Every row comes from one small tree of marks. The marks that hang from a mark follow it in brackets, in alphabetical order. Every link used is in the known rows. Which tree was each row made from?
In the rows, 128 means zero.
Known rows:
zagok[rufu]: [111 151 132 118 156 116 143 160 138 124 177 145 128 177 149 142  99  88
 127 112 136 114 114 126]
roza[kuniz]: [177 118 108 126 217 143 181 133 184 137 196 141 119 172 161 171 122  86
 134 100 139 112 158 145]
roza[kuniz rufu[bibos pire[miroz[podeda]] zagok]]: [131 151  74 103 147 125 158 176 151  88 151 137 101 153  58 207 150  85
  67 182 111 150 149 125]
zagok[miroz]: [166 105  78 117 162 138 186 112 171 156 133 162 133 188 150 122 147  65
 125  92 109 127 158 135]
pire[miroz[bibos podeda[rufu] zagok]]: [183 123 153 155  93  99 118 138  68  96 110 112 162 182 114 128 157 109
 102 123 144 163 112 119]
miroz[zagok]: [149 107 100 109 130 114 109 161 138 134 141 112 140 173 126 147 151  99
 140 109 139 120 159 150]
zagok[miroz[bibos podeda] rufu[pire]]: [147 122 150 116 105 109 135 120  82 111 152 198 154 171  91 114 146  90
 108 149 120 141 109 102]
rufu[zagok]: [126 126  92 104 136 108 117 176 149 133 171  97 118 175 130 155 120  97
 131 107 132 129 160 151]
pire[miroz[bibos]]: [163 114 113 146 118  97 176 117 115 134 135 142 136 208 152 141 162  52
 117 118  96 123 112  95]
rufu[bibos[miroz[podeda]] pire zagok]: [151 137  76 100 105  79 111 205 118 136 137 151 128 132  36 174 145 128
 107 189 105 135 163 132]
roza[kuniz rufu[zagok[miroz[bibos podeda]]]]: [174 112  82  82 119 115 114 120  93  97 182 123 134 180 126 153 159  92
  74 114 130 158 139 154]
roza[kuniz rufu[bibos pire[miroz[podeda zagok]]]]: [153 132  83 108 142 131 152 162 139  88 124 155 121 152  53 199 175  87
  74 185 118 141 147 123]
miroz[pire]: [140  93 122 114 148 118 145 127 134 130 184 144 146 147 129 146 179 107
 146 101 131 113 110 147]
bibos[rufu[zagok]]: [101 136 119 106 108 114 135 163 170 112 200  98 108 182 142 150 117 111
 130  96 151 134 176 153]
bibos[rufu]: [116 124 127 116 136 129 176 127 179 120 190 137 118 183 154 137 139 100
 130  93 140 117 154 135]
roza[kuniz rufu]: [146 128 103  93 189 147 178 131 175 122 197 137 121 178 153 176 140  83
  97 100 117 120 142 148]
bibos[rufu[pire zagok]]: [ 91 134 150 105  97 123 150 172 185 114 198 126 111 174  99 155 125 113
 138 120 132 140 195 144]
roza[rufu[bibos[miroz] pire]]: [115 150  89  83 106 104 178 180 150 155 140 197 129 159  69 177 166  99
  95 165  43 125 145 124]
bibos[miroz rufu]: [155 131 127 121 113 105 180 133 176 146 175 155 136 188 150 141 133 100
 119 105 117 118 164 134]
podeda[miroz rufu[pire]]: [141 127 159 123 164 156 174 141 137 144 107 172 128 190 139 140 103 119
 121 111 100 149 149 112]
roza[kuniz rufu[pire zagok[miroz[bibos podeda]]]]: [166 112 111  82 108 125 130 129 110  99 182 151 137 172  84 159 167  95
  80 139 111 163 157 144]
podeda[rufu]: [139 143 148 132 173 141 181 150 162 137 162 135 131 172 147 135 115 114
 132  86 120 141 141 144]
zagok[miroz[bibos pire[rufu]]]: [142  93 140 108 106 123 136  92  66 139 197 183 158 168 132 112 174 123
 137  63 104 144  96 141]

Which tree is each row?
[144  95  97 106 120 120 131 135 136 136 166 132 138 158 124 137 161  98
 139  91 129 145 150 168] => rufu[zagok[miroz[pire]]]
[152 102 144 119 102  98 109  99  42  95 178 179 167 151 120 111 176 107
 113 120 148 136  60 124] => zagok[miroz[bibos pire podeda] rufu]
[150 112 151 121  98 102 168 120 147 135 196 166 153 160 133 143 167 120
 132 100 127 119 132 148] => bibos[miroz[pire] rufu]
[154 106 129 105  72  79  96 144 109 100 195 117 154 141  95 146 165 145
 108 123 167 138 136 161] => bibos[miroz[pire podeda] rufu[zagok]]
[160 127 130 118  79  97 132 155 156 139 155 133 148 188 132 142 139 114
 129 109 136 126 182 151] => bibos[miroz[zagok] rufu]
[149 125 160 116  71 106 147 161 171 142 154 161 151 180  88 149 144 117
 133 136 118 131 200 142] => bibos[miroz[zagok] rufu[pire]]
[199 110 162 129 103  97  92 153  80 118 143 133 188 128  83 136 167 162
 120 117 155 151 121 170] => bibos[miroz[pire podeda[rufu] zagok]]
[164 123 136 122 140 125  98 162 110 103 134 105 153 152 103 128 138 141
 117 110 168 150 142 156] => miroz[podeda[rufu] zagok]
[ 92 143  87  99 129 111 135 211 153 135 166 141  99 146  68 179 132 115
 144 158  97 133 171 138] => rufu[bibos pire zagok]
[139  90 149 122  81 118 171  77 112 118 201 181 145 177 152 115 194 106
 142  81 123 138 119 140] => zagok[miroz[bibos[rufu] pire]]
[164  79 127 102 107 115 104  82  35 112 187 174 168 149 106 104 193 136
 114  85 133 144  75 136] => zagok[miroz[bibos pire[rufu] podeda]]
[140 153  57 108 116  78 126 208 134 161 151 131 114 160 107 174 118 113
 126 143  95 129 164 147] => rufu[bibos[miroz] zagok]
[125 162 141 153 127 135 183 191 159 131  99 162 124 166  73 165 131 108
 133 149  93 162 167 123] => podeda[rufu[bibos pire[miroz[zagok]]]]
[111 154  79 129 162 126 177 154 135 140 141 158 106 176 122 154 121  92
 112 110  93 127 116 108] => pire[miroz rufu[bibos]]
[113 147 125 121 170 151 179 169 127 145 105 191 105 169 121 159 107 136
 125 138  85 149 143 109] => podeda[miroz rufu[bibos pire]]
[112 177 129 120 129  97 167 200 139 153 155 208 127 157  81 168 101 105
 128 174  78 118 135 112] => zagok[rufu[bibos[miroz] pire]]
[119 141 129 117 134 143 132 188 108 136  86 168 116 168 105 160 109 151
 134 141 103 158 161 125] => podeda[miroz[zagok] rufu[bibos pire]]
[181 105 138 114  99 115 132 126  96  84 143 142 155 181  77 178 194  78
  75 163 120 147 132 115] => roza[kuniz rufu[pire[miroz[bibos podeda zagok]]]]
[117 148  95 110 149 129 157 155 126 115 136 209 122 143  68 136 131  99
 108 173 118 134 123 109] => zagok[miroz[podeda] rufu[bibos pire]]
